In the rows, zero is written as 128.
Known rows, with every way that one mark hangs from another
[K_203 K_2 K_591]: [113  43  96 143 189 128  65 142 162 184 110  94  85 124 134 121 169  62
 126  59]
[K_857 K_442]: [153 111 105 174 171 111  92  86  89 181 108 119 136 126 107 110 132 138
 124 166]
[K_591 [K_442 [K_110 K_82 K_203]]]: [138 155 127 156  95 116 112 143 138 145 125 114 122 136 146 124 138 139
 128  86]
[K_2 K_203 [K_591 [K_442 K_110]]]: [122 153 120 161  88  90 121 101 139 100 131  68 204 142 154 119 178 141
 123  89]
[K_442 K_110]: [114 131 111 131 138 110 142 129 118 174 144 102 124 117 139 131 147 140
 130 156]
[K_591 [K_442 [K_110 [K_203 K_2]]]]: [124 135 107 183 100 111  92 151 145 173 129  91 121 142 149 124 150 119
 131  65]
[K_2 [K_203 K_591]]: [129 116 193 145 148  95  97 112 143 117 103  81 166 116 133 116 155  99
 135 104]
[K_442 [K_110 K_82] K_591]: [125 157 162  78 121 163 170 111 131 135 185 122 101 123 160 147 109 154
 113 165]
[K_2 K_203 [K_591 K_442]]: [130 144 121 171  95  82 100  99 154  85 118  65 213 143 150 114 168 132
 122  82]
[K_591 K_442]: [139 123 121 207 120  84  66 131 160 181 103 101 149 134 142 122 142 136
 138 106]
[K_442 [K_110 K_82 K_203] K_591]: [123 175 149  61 105 173 177 123 132  99 197 105  97 138 162 142  96 132
 109 116]
[K_857 K_110 K_442]: [162 131  90 196 189 142  91  79  64 252 133 126 140 121  83 117 152 171
 126 196]
[K_857 [K_82 K_2] [K_110 [K_442 K_591]]]: [109 128 136 141 174 156 131 136  81 233 193 164 120 110 103 117 103 153
 143 234]
[K_442 [K_110 K_82 [K_203 K_2]] K_591]: [118 158 139  64 109 185 168 136 141  95 197 106  80 134 161 141 101 115
 102  95]
[K_857 K_82]: [123 112 125 165 169  89 117 123 118 197 150 113 134  81 124  95 129 129
 139 170]
[K_82 [K_442 K_110]]: [111 126 121 119 123 128 152 141 119 140  66 155 119 126 111 161 143 146
 150 163]
[K_110 K_82]: [151 128 143 100 150 115 129 125 146  77 105 143 116 102 130 121 112 139
 115 154]
[K_857 [K_110 [K_82 K_442] K_203]]: [147 161 111 108 144 163 138 138 118 118 112 146 121 118  98 141 123 151
 125 136]
[K_110 K_82 K_203 [K_442 K_591]]: [120 179 174   9 122 186 138 158 136   9 133 130  86 157 154 141  58 111
 109 112]
[K_2 [K_203 [K_591 K_442]]]: [134 120 198 172 130  90  82 115 148 136  96  81 170 123 136 116 162 105
 138  88]
[K_591 [K_442 [K_110 [K_82 K_2] K_203]]]: [137 144 125 154  90 114 120 147 135 136 129 129 122 142 141 123 128 133
 129  91]

Rows
[117 111 192 119  93 134 159 133 144  50  90 187 152 145 101 158  86 115
 147 168]  [K_82 [K_2 K_203] [K_442 K_591]]
[117 101 121 155 141  86 143 117 113 134 165 132 165  97 118  89 123 118
 134 165]  [K_857 [K_82 [K_2 K_203 K_591]]]
[103 138 126  97 106 169 156 147 137 117 111 136 100 144 128 168 120 121
 138 116]  [K_82 [K_442 [K_110 [K_203 K_2]] K_591]]
[140 142 134 168 107 106 107 133 136 173 114 127 125 126 146 128 147 154
 131 120]  [K_591 [K_442 [K_110 K_82]]]
[123 128 120  70 125 145 169 143 112  96 154 138  93 131 131 126 122 107
 121 101]  [K_442 [K_110 [K_82 K_2] [K_203 K_591]]]
[125 140  45 133 104 113 119 112 141 117 143  90 157 153 155 125 158 142
 115  74]  [K_2 [K_591 [K_442 [K_110 K_82 K_203]]]]
[133 137 133  55 111 181 148 163 161   5 100 151  75 129 125 143  88  91
 110  64]  [K_110 [K_82 [K_442 K_591]] [K_203 K_2]]
[120 121 109 163 145 133 160 121  82 185 142 177 164  96  76 120 143 158
 149 203]  [K_857 [K_82 [K_2 K_203 K_591] K_442] K_110]
[105 113 107 104 125 148 144 157 126 130  76 142  97 136 113 158 147 108
 145  99]  [K_82 [K_442 [K_110 [K_203 K_2 K_591]]]]
[138 104 106  72 122 133 165 133 135  26  78 206 121 128 106 143 104 138
 124 160]  [K_110 [K_82 [K_2 K_591] K_442]]
[145 142 125 114 138 174 139  95  83 148 166 124  92 136 127 123 112 130
 106 134]  [K_857 [K_442 [K_110 K_82 [K_203 K_2]] K_591]]
[143 137 161  77 130 148 149 126 147  62  83 176 106 115 122 154 100 148
 125 163]  [K_110 [K_82 [K_442 K_591]]]
[109 136 113 131 164 151 133 157  75 193 181 153 119 115  95 105 102 129
 142 184]  [K_857 [K_82 K_2] [K_110 K_203 K_442]]
[118  90  56 151 111  97 126 124 138 122 146 139 156 157 128 121 129 125
 128 127]  [K_82 [K_2 [K_591 [K_442 K_110]]]]
[129  87 167 162 123  90 107 130 142 106 115 138 160 137 115 114 121  93
 139 121]  [K_82 [K_2 [K_203 [K_591 K_442]]]]
[130  87 128 150 142 117  93 126 133 200 114 130 109 140 135 127 160 112
 140  90]  [K_203 [K_591 [K_442 [K_110 [K_82 K_2]]]]]
[148 122 141 106 110 109 144 120 144  28 117 162 149 124 126 115 111 130
 113 137]  [K_110 [K_82 [K_2 K_203 [K_591 K_442]]]]
